Known rows, with every way that one mark hangs from another:
[K_595 [K_725 K_348 K_368]]: [-26  -2   1  15  -6  16  35  -4  10   6 -15   7  -1 -14   1   7  23   3
 -13 -16  -5 -20  -7   0 -19 -13   0  14  10  13  10  -1  34 -30  41   5
 -24 -20 -18  12  -2  10  32  17  28  -2  -3  12   1  18  13   5  -4 -23
  14  -7   3   3  13 -39  -9  29   8]
[K_667 K_348]: [  6   3 -20   1   0   6  14  24  -4  -1  20  33  22 -13   4  24   1   8
 -11 -23   0   0  -1  -5 -17   5   0  12 -12  27   4  19  12   3  24 -24
 -28  33 -25  23   8  -2  21  -9 -14 -29  -3  10  -5 -10 -21  31 -17  -7
  14 -11   0  11  12 -18  43  23 -19]
[K_436 [K_725 [K_348 K_667] K_368 K_595]]: [-31   4 -17  11 -15  30  22  -6  17   0 -19 -22 -10 -14  33   0 -16  21
 -38 -24  -4  12   7  -7  29 -15  21  -5   8   2   2  -8  24 -28  -1  24
 -16 -15 -10  18  24  17 -16   4  40  37   2  -2  -7 -16  18   1   4 -10
   2   3   0  20   8 -19 -16  40  16]
[K_595 [K_725 K_749]]: [ 16 -18   3 -29 -25 -13  18  12 -15   4  11  53  -7 -12   6  16  16  13
  -9 -23 -17   6   2 -21 -23  -1 -19   1  12  -4  14   7  16  -3  20 -28
   6  -6 -18  27  -5  11  30  22  -2 -29  -1  -5   1  12  10   9 -14 -11
   4 -18  14  -8  39 -28  10   9  -6]
[K_725 K_348 K_749]: [  2  -3 -26 -18 -29 -21  15  18 -12  -3   0  39  19  -4   3   4  -5  35
  -3 -21 -14   1   2  20  -1   4   0 -12  11  -4   8  -7  19  -7  24 -11
  11 -11  -5  21  11  19   9   6  16 -25  -4  -2   3  -8  13  12  -5  21
  13  -9   0   5  38 -12   8  20 -12]
[K_436 [K_725 K_348 K_368]]: [ -9   3 -26  15  -2   1  37  17  10  -3  -9  -1  18 -10   4  11  -3  12
 -22 -28   5   2   8  21  21 -21   6  11   7  -3  10  -9  29 -12  30  13
 -26  -7 -23  10  13   7   3  -1  36   6 -14  -3  -7   3  -3  11 -10  -7
  18  -7  -1  26  19 -34   0  34  17]
[K_756 K_512 K_940]: [  3   4   8 -14  -9   0  -4  33   1 -23  33  46  32   0   1  47   9   8
   6 -41   1   7  48 -17 -25 -19   0   3  -1  -3   3  32   9  10   2 -44
 -18  19  13  24  -7 -10  10 -17  19 -33  -6   0   7  -6 -18  24  13 -23
   2 -23 -16  19  40 -11   0  29 -10]
[K_725 K_348 K_368 K_595]: [-22  -3 -30   3 -13   9  20  -7  26  -2 -28   7  -3 -23   2  -3  10  10
 -35 -28  -6  -3  -6   3   5  -2  13  -5   5  13   6 -11  24 -24  24  21
 -18 -19   9  11   2  19  -2  13  28  10 -12  16  22 -22  19   8  15   9
   7   1  -4  -5   6  -8 -33  31  -1]
[K_436 K_725]: [ 26  -5  -8 -11 -12 -14  23  31 -10  -7  28  39  17  -5   9  21  -4   0
 -24 -37  -9  20  16  -6   5 -14  -4   4  -7  -2   5   8  15   9  16 -25
 -23  21 -34  22  13   6   7 -15  12 -23  -8  -8 -12   6 -28  21 -11  -1
  11 -10   9  25  31 -31  22  33   4]
[K_725 K_348 K_368 K_595 K_749]: [-16  -9 -39 -10 -24  -3  15  -6  29   7 -40  15  -4 -23  -2 -10  10  34
 -28 -19  -3   8  -2  15   7   0   6 -14  18  -1  11 -23  17 -16  21  23
  11 -39  15  12   4  21 -11  31  24   7 -22   5  25 -26  36   0  15  16
   5  -8  -4 -15  23   5 -38   7  -2]
[K_512 K_756]: [ 13  -1  -3   1 -12  13  13   9 -25   6  52  46  17  -3   5  25  -8  -5
 -17 -41 -11  15 -11 -23  -2   8  -8 -13 -14  18   8  16   9  14  36 -21
 -11  28 -16  36  23  11  22 -13  -8 -13   4  -1   7  -5  -6  40   4  17
   8  -5  12   2  13 -52   3  53 -17]
[K_549 [K_512 K_756]]: [ 11  -2  -5  -2  -5   2  18  16 -20  -2  40  46   7   2  19  16  -4   6
 -23 -42  -7   8 -18 -28 -24  12   0  -3 -20  11  10   0  25  19  31 -27
 -18   8   1  35  11  23  24 -12 -19 -18   0  16   5  -9   2  35   6  26
  -9   3  19   2  18 -43  13  47   2]
[K_756 K_512 [K_940 K_725]]: [  0  13  -3  -1 -19  -6 -16  32 -16 -25  27  31  37  12 -15  38  -3   3
  -4 -29  -1 -10  65  -9 -18 -14   5   8  -2  -3  -6  32  17  -7  11 -35
 -24  21  37  23  -5  -4  -2  -2  27 -26   3   8   0  -8 -33  46   1 -25
  -7 -20   4  14  54 -16  17  25 -15]
[K_595 [K_725 K_368]]: [ -8 -15   5  -3 -11  16  27  -3   6  12   4  35  -7 -15   1  16  19 -15
 -15 -32  -7   4  -3 -29 -26 -13 -18  14   7   8  14   5  25 -16  35  -9
 -34   3 -21  14  -7   6  36  11  10 -12  -1   2   5  25   5  13  -6 -34
   8 -15   0  -4  19 -36  -7  28  14]
[K_348 K_725]: [ -2 -12  12 -37 -28   8   6   6 -10   5   7  37   1 -16   4  39   2 -18
 -23 -26  15  22  14 -13 -10 -12  -6   5   5  27  -3   6  10 -17  32 -26
 -25  20 -16  17   2   5   5 -13   2 -26   7  -2   4   2  -4  27 -16  -6
  11  -8  14  17  31 -19  14  45   5]
[K_940 [K_725 K_348 K_368 K_749]]: [-18  10 -39   7 -28 -15  13  10  -5   3 -29   2  11  -2 -15  -8  -3  22
 -15 -13   2  -9  18  35  14  -5   4   0  18  -1   4 -16  29 -26  51  19
  -1 -25  24  22  15  23  -6  37  32   4  -2   1   8 -13  11  31  -2   0
   5  -4   0   0  42 -11  -5   9   5]
[K_512 [K_756 [K_940 [K_725 K_348 K_595 K_749]]]]: [  0  15 -32   7 -13  -3 -13   5 -22   2 -17  -7  44   7  19  -5 -14  51
 -22 -11 -16 -18  22  -4  21  23   4 -25   1  -2   6  -1  11 -19  13  10
  32 -22  49  35   7  28 -20  32  23  37 -19   6  10 -51  20  31  21  32
 -13   1  36 -15  25  -6 -11  10 -42]
[K_725 K_368]: [ -5  -7 -10  -2 -14   9  15  10  13  -4  13  44   0 -15  -6  22  10 -15
 -17 -45   6  17   4 -13 -15 -12  -5   8   1  11   6   6  11  -2  42  -4
 -39  17 -14  17   7  10  24   1  12 -18   2   2   9   3  -3  31   3 -14
   9  -8 -11   5  19 -26 -11  33  19]
[K_940 [K_725 K_368 K_595]]: [ -5   1 -32   2 -16   7  -4  -4   8  -3 -18  14 -12 -20  -8  -6  -2  -9
 -48 -36  -2   3  15 -12   2  -8   2   2   5  14   4   2  13 -24  31  21
 -32  -3  26  18   9  19  -5  30  19   9   3  13  24 -17  -6  36   7  -3
  -6   1  10  -7  21 -19 -17  23   6]
[K_549 [K_512 [K_756 K_940]]]: [  7  -2   6   2   3   8   2  25 -11   0  27  42  35   5  26  23   4  20
  -7 -51   7   1   3 -49 -27  10  -7   0 -23  -2   3  10  21  24  15 -28
 -13   3   5  37  -5  11  17 -14 -10  -5 -13  11   2 -18  -2  27   9   7
 -19 -11  19   3  15 -33  10  39  -9]
[K_940 [K_725 K_368 K_749]]: [ -1  -6 -27  -9 -28 -16   3  11  -7  -1  -4  25  -2  -6 -17   3   0  -4
 -18 -34   4  11  24   7   2  -6  -4   3  14  -2   8  -9  12 -11  46   4
 -12  -4  20  25  13  20   9  33  11  -6  -5  -7  13  -9   1  39   0  -3
  -5 -12   2   3  46 -16  -4   2  15]
[K_595 [K_725 K_348 K_749]]: [  1  -6  -6  -9 -23 -19  23  11 -11   3 -10  23   4  -5   8  11  13  37
  -3  -8 -22 -10  -2  11 -16   0  -9   1  12  -5  15  -1  29 -21  22 -14
  18 -22  -8  22  -3  14  21  23  13 -22  -3   5  -2  12  20   4  -9  -1
  14 -14  14  -3  38 -24  11  12 -10]
[K_512 [K_756 [K_940 K_725]]]: [ 13  12  -5  19  -7   9 -15  19 -39   0  30  26  47  10   9  23 -13   6
 -10 -41  -3 -11  28 -32   6   9 -12  -8 -12   9  -4  28   6   3  26 -18
 -19  26  20  37  13  15  10   3   9   9   4  -1  -8 -15 -23  58   6  -3
 -11  -8  26   1  22 -45  15  33 -26]

Rows:
[ -8 -19 -10 -51 -32  13   9 -12  23   6 -35  23 -21 -38   7  12  11   3
 -34 -20  17  39   9  -9   4  -7 -10  -4  29  11  11 -26  10 -25  25  13
   9 -16  10  19  -6  13 -11  26   6   6 -25  -9  25 -21  35   3   4   2
  -6 -17  10  -7  32  11 -32  15  16] | [K_348 [K_725 K_368 K_595 K_749]]
[-33 -15   5 -41 -38  34  -3 -27  10  13 -24   7 -36 -31  28  18  -3   4
 -29 -15  13  44  18 -29  11 -10  -8  -9  32   8  -1 -14   9 -34   8  15
   9 -14   9  25  10  17 -13  23   7  26   1 -18  12 -17  42   1  -4 -10
 -12  -5   3   3  31   9 -31  17  24] | [K_348 K_667 [K_725 K_368 K_595 K_749]]
[ -3   2 -19   8 -12   8  -8  12 -19   5   3  18  35   0   8  12  -1   9
  -8 -39  13   2  32 -24  14   6 -19  -6   6  -7   5   3   6   0  42   5
   3  -1  30  33   9  17   7  28   8  27 -14  -9   8 -21   6  48  14  -8
 -21 -17  15 -10  31 -29 -12   8  -5] | [K_512 [K_756 [K_940 [K_725 K_368 K_749]]]]
[-39  12 -31   4 -29  11  -3 -16   0   9 -32 -19 -19  -9  14 -12 -19  27
 -30 -12 -14  -1  21   5  23   3  16 -10  18  -3  -4 -10  20 -41  13  34
   7 -30  35  25  27  33 -22  49  34  34  11   4   7 -25  27  21   8  -4
  -6   7   5   4  27   1 -16  10   3] | [K_940 [K_725 [K_348 K_667] K_368 K_595 K_749]]
[ -5 -18  -6 -15 -19  -1  29  -2   9   7  -2  39 -11 -17   1   9  20   6
 -10 -22   0  12  -1 -18 -23 -11 -19   7  17  -6  15  -3  19 -12  32 -10
  -5 -12 -17  21  -9   5  39  32   3 -20  -9  -4   3  21  19   7  -8 -21
   4 -21   5  -9  37 -24 -10   6  16] | [K_595 [K_725 K_368 K_749]]
[ -5  -7 -13 -29  -6  28  10   1   7   2 -15  10   4 -25  19  22   6   8
 -33  -4   6  12  -3 -13 -12   7   7   9  -2  43   8   8  10 -22  11  -6
 -10  16  -5  19  -5   0  -8   4 -12  -9 -13  19   8 -24   2  20 -20  -9
   7  -5  28   5  13   8  22  25 -19] | [K_667 [K_348 [K_725 K_595]]]
[ -7  21 -16  23  -1  16 -10   2 -29   1  -9 -11  46   6  18  -1 -12  32
 -27 -20 -15 -28  11 -12  16  14  11 -13  -8  15  -1  14  14 -21  16  12
   6  -7  41  30   5  20 -15  16  32  41  -7  16   5 -41   5  35  19  23
  -7   5  42  -6  10 -23  -4  32 -48] | [K_512 [K_756 [K_940 [K_725 K_348 K_595]]]]
[-41   1 -10  11 -21  31   7 -18  18   5 -19 -13 -15 -21  27   4 -10  13
 -30 -22  -7   3   0 -15   5  -6  17  -5   6  13   1   1  24 -30  11  26
 -13 -15   4  17  21  19 -11  10  34  21  12   6  10 -11  24   5   9  -6
   4  12  -4   5   1 -12 -28  38   6] | [K_725 [K_348 K_667] K_368 K_595]
[-47   3  16  27 -20  33  27 -20  -1  16  -2  -5 -14 -14  24  16   4   8
  -6 -13 -12  -9  -7 -22 -13 -15   3  13  14  12   5  10  35 -38  23   9
 -22 -15 -23  19   8  13  29  13  28  14  26   0 -11  26  23   5 -14 -36
   5  -2  -4  14  11 -41   0  39  13] | [K_595 [K_725 [K_348 K_667] K_368]]
[-21   8 -48   0 -22 -11   7  -4   9   0 -44  -4  -2 -14  -7 -17   2  25
 -36 -12  -9  -8  13  23  16   4  12  -3  20   2   6 -19  20 -35  33  33
  12 -35  40  18  10  34 -17  50  33  19 -18   8  20 -32  22  21  15  13
  -2   1  11 -12  35   3 -20   3  -3] | [K_940 [K_725 K_348 K_368 K_595 K_749]]
[ -9   3 -24 -18 -21  -1 -12  14  16 -22 -17  16   8 -14  -8  10  12  19
 -18 -26   1   6  63  -5  -1 -13   0   0  19 -21   3   1   7 -18   2  -1
   4 -19  63  22 -10   9 -19  42  26   5 -26   4  18 -34   9  24  23 -26
 -21 -17  -2  -8  62  14 -33  -6   2] | [K_756 K_512 [K_940 [K_725 K_368 K_595 K_749]]]
[  3  12  -9  -9 -14  -2 -19  23  -2 -31   5  20  21  -4  -1  24  -1  11
 -20 -26 -11  -7  60 -13 -13 -14  11  -1 -10   4  -3  28  13 -16 -13 -17
 -15   9  55  20 -12   3 -18  13  30 -10  -7  20  13 -28 -23  35  21 -17
 -13  -7  11  -2  46   7  -3  17 -19] | [K_756 K_512 [K_940 [K_725 K_595]]]
[-18 -16 -32 -35 -15  27  16 -10  26   6 -45   8 -10 -38   6   8  12  12
 -30  -3  23  25   2  -2   2  -1   0  12  19  24  13 -17  15 -29  23  13
   8  -9   4  21  -7   4 -13  27  -9  11 -31   1  15 -31  42   9  -8 -10
   0 -18  12   0  23  22  -1  -7  -2] | [K_667 [K_348 [K_725 K_368 K_595 K_749]]]
[-35  -4 -21  -4 -29  19   3 -16  16  13 -26  -6 -19 -19  26  -2 -13  34
 -20 -17  -2  10  -2  -8  13  -3   9 -13  15   0   1  -8  21 -28   8  26
  13 -30  13  26  22  24 -12  27  30  25   2  -7  12 -24  47  -4  13   0
  -5   6 -10   6  19   0 -38  16   7] | [K_725 [K_348 K_667] K_368 K_595 K_749]
[-12 -11  10 -52 -44  19 -16 -15 -11  15  -2  20 -23 -18  39  23 -16  10
 -23 -11   1  41  13 -35   9   0  -5 -11  20  12   3   1   5 -22  -4  -9
  17  -8   6  33  10  17 -20  13   3   4   7 -18  10 -14  35   3  -7  -4
 -12  -6  14   8  35   8  -8  20   5] | [K_348 K_667 [K_725 K_595 K_749]]
[ -1  -9 -28 -47 -15   9   8   1   3   4 -24  18  -3 -27  18  17   9  25
 -27  -1   2  21   7  -7  -1   5   0   5  10  26  15  -4   4 -25   7  -2
  17   4   8  29  -7   6 -14  13 -14  -9 -24   4  12 -30  24   7 -14  -3
   1 -10  27  -3  32  22  20   6 -19] | [K_667 [K_348 [K_725 K_595 K_749]]]
[-19  -3  18 -34 -29  34 -11 -16  -6   6   3  10 -20 -20  39  31 -17  -7
 -27 -20   1  30  11 -43   2  -9   7  -2   7  27  -6  12   7 -28  -4  -6
  -9  12  -5  25  12  18 -13  -3   4   7  21   0   5 -12  20  11  -7  -7
  -9   5  17  16  20  -3   0  49   4] | [K_348 K_667 [K_725 K_595]]
[-10  21 -20  -7 -23 -31  -7  32 -18 -25  -1  10  43  14  -6  21  -7  44
   6 -12 -10 -19  63  32  -6  -8   9  -1   6 -19  -1  11  24 -17   6 -18
  11 -23  47  23  -2   2 -11  21  43 -15 -12   6  -2 -21  -9  33   8  -4
  -2 -19   1  13  66  -3  11   3 -20] | [K_756 K_512 [K_940 [K_725 K_348 K_749]]]
[ 23   0 -36 -29 -30 -25 -10  12 -18  -2  -8  34   0  -6  -4  -5 -10  16
 -34 -25 -15   8  20  -1   7   6  -3 -11   6   6   5  -1   8 -10  15  -3
   7  -4  30  29  10  25 -17  31   6 -14  -4   6  19 -27  -1  29   1  14
  -7   2  18  -7  46   1   6   1 -15] | [K_940 [K_725 K_595 K_749]]
[-56  28   4  33 -14  27  -8   6  -1 -17   2 -22  20   8   7  28 -15  13
   6 -12   8 -19  62  -1  -2 -26  22   7   4  -5  -7  26  31 -33   4   1
 -24  -8  39  18  20   2  -9  12  54  21  17   5 -10  -4  -3  36   6 -44
  -8  -9 -15  30  36 -14  -7  31  10] | [K_756 K_512 [K_940 [K_725 [K_348 K_667] K_368]]]
[-24  -6 -17 -17  -3  42  16  -6  22   3 -34   0  -7 -38  15  16  14  -6
 -36  -8  20  19  -3 -15  -5  -3   5  18  10  42   6  -4  13 -35  27  12
 -20   5  -3  12  -7  -1  -4   9  -6  10 -19  13  14 -20  15  17 -16 -19
   5 -11  14  -1   6   6   0  21  -2] | [K_667 [K_348 [K_725 K_368 K_595]]]
[-21   4 -37   3 -13  -8  -8   5  14  -2 -64 -12  20 -13  -2 -12   8  38
 -23 -19   6 -18  37   3  18  -2   3  -2  15 -12   0  -9  18 -33  18  31
   7 -35  51  17  -4  22 -22  44  45  36 -26   5  11 -38  20  15  14  -2
 -13 -13  15 -10  33  16 -24 -10 -14] | [K_756 [K_940 [K_725 K_348 K_368 K_595 K_749]]]
[-32 -15  14 -36 -37  27   1 -16  -5  18  -6  12 -25 -20  24  31 -10  -4
  -7 -22  26  45  24 -25   7 -17  -6  -2  28   9   0  -4  13 -21  26   0
  -4  -1  -6  25  16  11   4  11   6   8  11 -25   5   4  33  17 -13 -26
  -6 -18  -6  19  35 -13  -9  26  34] | [K_348 K_667 [K_725 K_368 K_749]]
[-45  11  -4  22 -19  26  13 -11   5  10   0   0  -1  -5  19  18 -15   7
  -8 -25   7   2   3 -13   1 -12  12  -3   5  15  -1   8  25 -20  28  10
 -28  -2 -13  17  26  16  16   1  30   9  23  -1  -2   5  17  19  -3 -15
   8   0 -17  20  11 -27  -8  45  16] | [K_725 [K_348 K_667] K_368]
[-16  11  -7  12  -6   6  -7  24   3 -21   9  15  24  -2 -14  34   5  -6
  -5 -36  17  -3  66  -9 -12 -25  -1  11   5  -4  -4  21  14 -11  21 -11
 -35   8  40  19  -4  -5   6  11  34  -7  -9   6   3  -9 -24  44   9 -39
 -12 -21  -3  14  45 -14  -6  20   5] | [K_756 K_512 [K_940 [K_725 K_368]]]
[-17  25 -20   4 -10  -1 -11  20  -3 -30 -12  -6  37   7  -6  19   0  30
 -22 -10 -16 -25  50  13  -9 -12  22  -2   6   2  -5  22  18 -27  -7  -8
  -5 -16  60  19  -5   9 -25  16  48   3  -9  21   8 -30 -15  27  17  -7
  -7  -8  13   4  36   2  -5  22 -30] | [K_756 K_512 [K_940 [K_725 K_348 K_595]]]
[-27  -5 -10  -5  -8  37  25   3  13   4 -18   4   8 -28   8  29  15 -15
 -15 -12  27  15   2  -1  -9  -9   0  23   9  33   8   0  18 -28  43   2
 -34  18 -25  12  -3  -5  15   1  -4  -5 -10   7   1  -7  10  28 -27 -29
   9 -18   7  19  13  -5  23  28   6] | [K_667 [K_348 [K_725 K_368]]]
